What can hang from each mark:
Z_526: Z_47 Z_142 Z_611 Z_999
Z_999: Z_140 Z_526
Z_47: Z_964
Z_453: Z_526 Z_964
Z_964: Z_453 Z_611
Z_140: Z_453

Each row was made from one small tree. The marks that hang from a mark follow it in brackets, in the order of their numbers. Every link used is in the known rows. Write each row's tree.
Known rows:
Z_453[Z_526[Z_47 Z_142 Z_611 Z_999] Z_964]: [ 1.19 -2.54  0.81  2.51 -1.19  1.58 -1.70  0.27  0.13 -0.25  0.63  1.12
 -1.00  1.06  0.29 -0.95  0.13 -0.82]
Z_140[Z_453]: [ 0.94  2.26 -1.31 -2.07 -0.76 -1.05  0.41 -1.22 -0.27  0.83  0.46 -1.00
  0.77  0.08 -0.09  0.00 -0.18  0.23]
Z_526[Z_47[Z_964] Z_611 Z_999]: [-0.79 -1.14 -0.10  1.97  0.90  1.02 -0.83 -0.37  2.69  0.42 -0.51 -2.32
 -1.92 -0.06  2.03  1.98  0.61 -1.99]
Z_999[Z_526]: [-0.75  0.76 -0.83 -0.82  1.72 -0.38  0.23 -1.26 -1.14  0.12 -0.21 -2.20
  0.89 -1.05 -0.26  0.61 -1.13  1.97]
Z_453[Z_526[Z_611]]: [ 1.27 -1.29  1.06 -1.34 -0.11  0.18  0.27  0.20 -0.39  0.04 -0.48  0.21
 -0.66 -1.23 -0.91 -0.94  1.85  1.66]
Z_999[Z_140 Z_526[Z_142]]: [-0.57  1.54 -0.91 -0.31  1.61  0.18  0.13 -0.45 -1.17  0.36  0.71 -2.55
  2.09 -0.68  1.23 -1.49 -1.43  1.45]
Z_453[Z_526 Z_964[Z_611]]: [ 1.08  0.70  0.06 -2.20 -1.34 -1.09  0.21  0.45 -2.93 -0.71 -0.43  3.34
  0.24  0.47 -2.75  0.16  0.35  1.39]
Z_140[Z_453[Z_526[Z_47] Z_964[Z_611]]]: [ 0.73  1.60  0.26 -0.94 -2.06 -1.57 -0.34  1.07 -1.42 -0.40  0.72  3.76
 -0.10  0.87 -2.29  0.60 -1.06 -1.03]
Z_453[Z_526[Z_47 Z_611 Z_999[Z_140]]]: [ 2.53 -0.94  0.33  1.69 -0.73  1.05 -0.13  1.88  0.15 -0.69  0.25 -0.46
 -2.11 -0.62  1.47 -1.08  1.33 -0.46]
Z_453[Z_526[Z_47 Z_999] Z_964[Z_611]]: [ 1.15 -0.25 -0.67  0.91 -1.87 -0.06 -0.96  0.58 -1.63 -1.08 -0.31  3.00
 -1.41  1.00 -0.84  0.86 -0.57 -0.95]
Z_999[Z_140[Z_453]]: [ 1.96  3.73 -1.26 -2.17 -0.91 -1.60  1.29  0.33 -1.14  0.43  1.01 -1.21
  0.85 -0.09  0.45 -0.88 -0.12  0.51]
Z_999[Z_140[Z_453[Z_964]] Z_526[Z_142]]: [-0.14  2.82 -0.24 -0.60 -0.17 -1.35  0.64 -0.27 -2.68 -0.10  1.75 -0.91
  3.17  1.30 -0.54 -1.68 -2.02  1.44]
Z_47[Z_964[Z_453 Z_611]]: [-3.03  1.48 -0.38 -2.14  1.46 -1.36  0.62 -0.76  0.52  0.65 -1.16  0.34
 -0.10  0.62 -1.27  2.50  0.24 -0.34]
Z_964[Z_453[Z_526]]: [ 0.69 -0.57 -0.37 -1.55  0.43 -0.54  1.28  0.14 -0.57 -0.11 -0.71  1.29
  0.05 -0.77 -1.69  0.04  0.38  2.01]
Z_453[Z_526[Z_47 Z_999]]: [ 2.19 -1.42 -1.79  1.64 -0.64  1.31 -0.35  0.01  0.52 -0.53 -0.67  0.47
 -1.08 -1.08  1.33  0.07 -0.53 -0.54]
Z_47[Z_964[Z_611]]: [-1.70  1.66 -0.95 -2.22  0.68 -0.71 -0.06 -1.09  0.51  0.52 -1.18 -0.09
  0.33 -0.27  0.09  2.03  0.25 -0.40]
Z_453[Z_526[Z_47 Z_999[Z_140]] Z_964[Z_611]]: [ 2.19  1.13 -0.65  0.87 -1.76 -0.59 -0.13  2.06 -2.42 -1.45  0.28  2.79
 -1.26  0.88 -0.22  0.05 -0.29 -0.77]

Write each row's tree:
[-3.55 -0.07 -0.35  1.25  3.77 -0.67  0.90 -0.07  1.91  0.30 -0.49 -1.54
  0.28 -0.85 -0.42  3.04 -2.37 -0.16] | Z_999[Z_526[Z_47[Z_964[Z_453]]]]
[ 0.23 -2.40  0.92  1.81 -0.15  0.87 -0.50  0.65  0.91 -0.35 -0.26  0.29
 -2.78  0.19 -0.28  0.29  1.25 -0.51] | Z_964[Z_453[Z_526[Z_47 Z_611 Z_999]]]
[ 3.20 -0.38  1.01  0.07 -1.78 -0.44  0.61  1.58 -2.98 -1.46  0.10  0.69
 -0.71  0.86 -0.95 -1.54  2.22  1.91] | Z_453[Z_526[Z_611 Z_999[Z_140]] Z_964]
[ 0.49 -2.26  1.05  0.19 -0.67  0.49 -0.07 -0.35 -0.72 -0.62 -0.69 -0.09
 -1.85  0.63 -0.71 -0.65  2.32  1.34] | Z_964[Z_453[Z_526[Z_611 Z_999]]]
[-2.97 -0.91  1.36  1.40  3.11  0.03 -0.37  0.04  2.17  0.37 -0.28 -2.69
 -0.51 -1.17  0.52  2.22 -0.91 -0.44] | Z_999[Z_526[Z_47[Z_964] Z_611]]
[-5.87  0.15  0.04  1.00  3.09  0.15 -1.02 -1.16  1.97  0.71 -0.11 -0.55
  0.60  0.35  0.29  2.33 -2.78 -1.84] | Z_999[Z_526[Z_47[Z_964[Z_453 Z_611]] Z_142]]
[ 0.53  1.23  0.09  1.72 -1.40  1.10 -1.57 -0.05  1.26  0.78  1.84 -2.42
 -0.84  1.41  2.92 -1.66  0.18 -2.61] | Z_526[Z_47 Z_142 Z_611 Z_999[Z_140[Z_453]]]
[-1.30  0.61  1.14 -0.18  1.48  0.49 -0.58 -0.14 -0.85  0.28  1.04 -3.29
  0.87 -0.21  0.91 -1.89 -0.03  1.37] | Z_999[Z_140 Z_526[Z_142 Z_611]]
[-1.56 -3.22  1.08  1.08  0.23  1.65 -0.25 -1.33  1.30 -0.16 -1.20 -0.21
  0.22  0.56  0.58 -0.58  1.78  0.11] | Z_47[Z_964[Z_453[Z_526[Z_142 Z_611 Z_999]]]]
[-0.34 -1.19 -0.19  2.18 -0.10  2.26 -2.31 -1.13  2.06  1.12  0.80 -2.30
 -1.75  0.71  2.60 -0.35  0.03 -2.28] | Z_526[Z_47 Z_142 Z_611 Z_999]
[-1.12 -1.91  1.73 -1.01  1.18 -0.35  1.32  0.46  1.00  0.11 -1.24  0.53
 -0.23 -0.72 -1.85  0.72  1.90  1.42] | Z_47[Z_964[Z_453[Z_526[Z_611]]]]
[-0.22 -0.53 -0.92  0.74 -0.17  0.85  0.05 -0.48  2.85  0.59 -0.09  1.02
  1.94 -1.10  1.43 -0.10 -1.68 -1.78] | Z_140[Z_453[Z_526[Z_47[Z_964] Z_142]]]
[ 2.50  0.93 -0.12 -1.83 -2.00 -1.67  1.29  0.13 -2.30 -0.48  0.28  2.46
  1.65  0.39 -2.48 -0.55 -0.14  1.75] | Z_140[Z_453[Z_526 Z_964]]
[-0.86  0.83 -0.25 -0.71 -0.62 -0.55  0.04  0.13  1.40 -0.08 -0.66  2.24
  0.24 -0.68 -0.07  1.46 -0.80 -2.10] | Z_140[Z_453[Z_526[Z_47[Z_964[Z_611]]]]]
[ 2.41  3.00 -1.94 -0.73 -1.82 -0.73  0.70 -0.58 -1.48 -0.24  0.51 -1.90
  0.34  0.90  1.75 -0.99  0.48 -0.12] | Z_526[Z_999[Z_140[Z_453]]]
[ 0.61  0.86 -0.88  0.58 -0.11  0.40  0.90  1.02  2.03  0.33  0.38  0.83
  2.18 -1.28  1.93 -0.95 -1.43 -1.55] | Z_999[Z_140[Z_453[Z_526[Z_47[Z_964] Z_142]]]]
[ 0.97 -1.88  1.59 -0.81 -0.79  0.60 -0.38  0.13 -1.09  0.20  0.57  1.41
  0.81  0.42 -1.53 -1.69  0.98  1.67] | Z_453[Z_526[Z_142 Z_611] Z_964]
[-1.98 -2.55  1.61 -0.41  1.17  0.74  0.34 -0.38  1.58  0.47 -0.91  0.45
  0.79 -0.40 -0.77 -0.34  1.39  0.80] | Z_47[Z_964[Z_453[Z_526[Z_142 Z_611]]]]
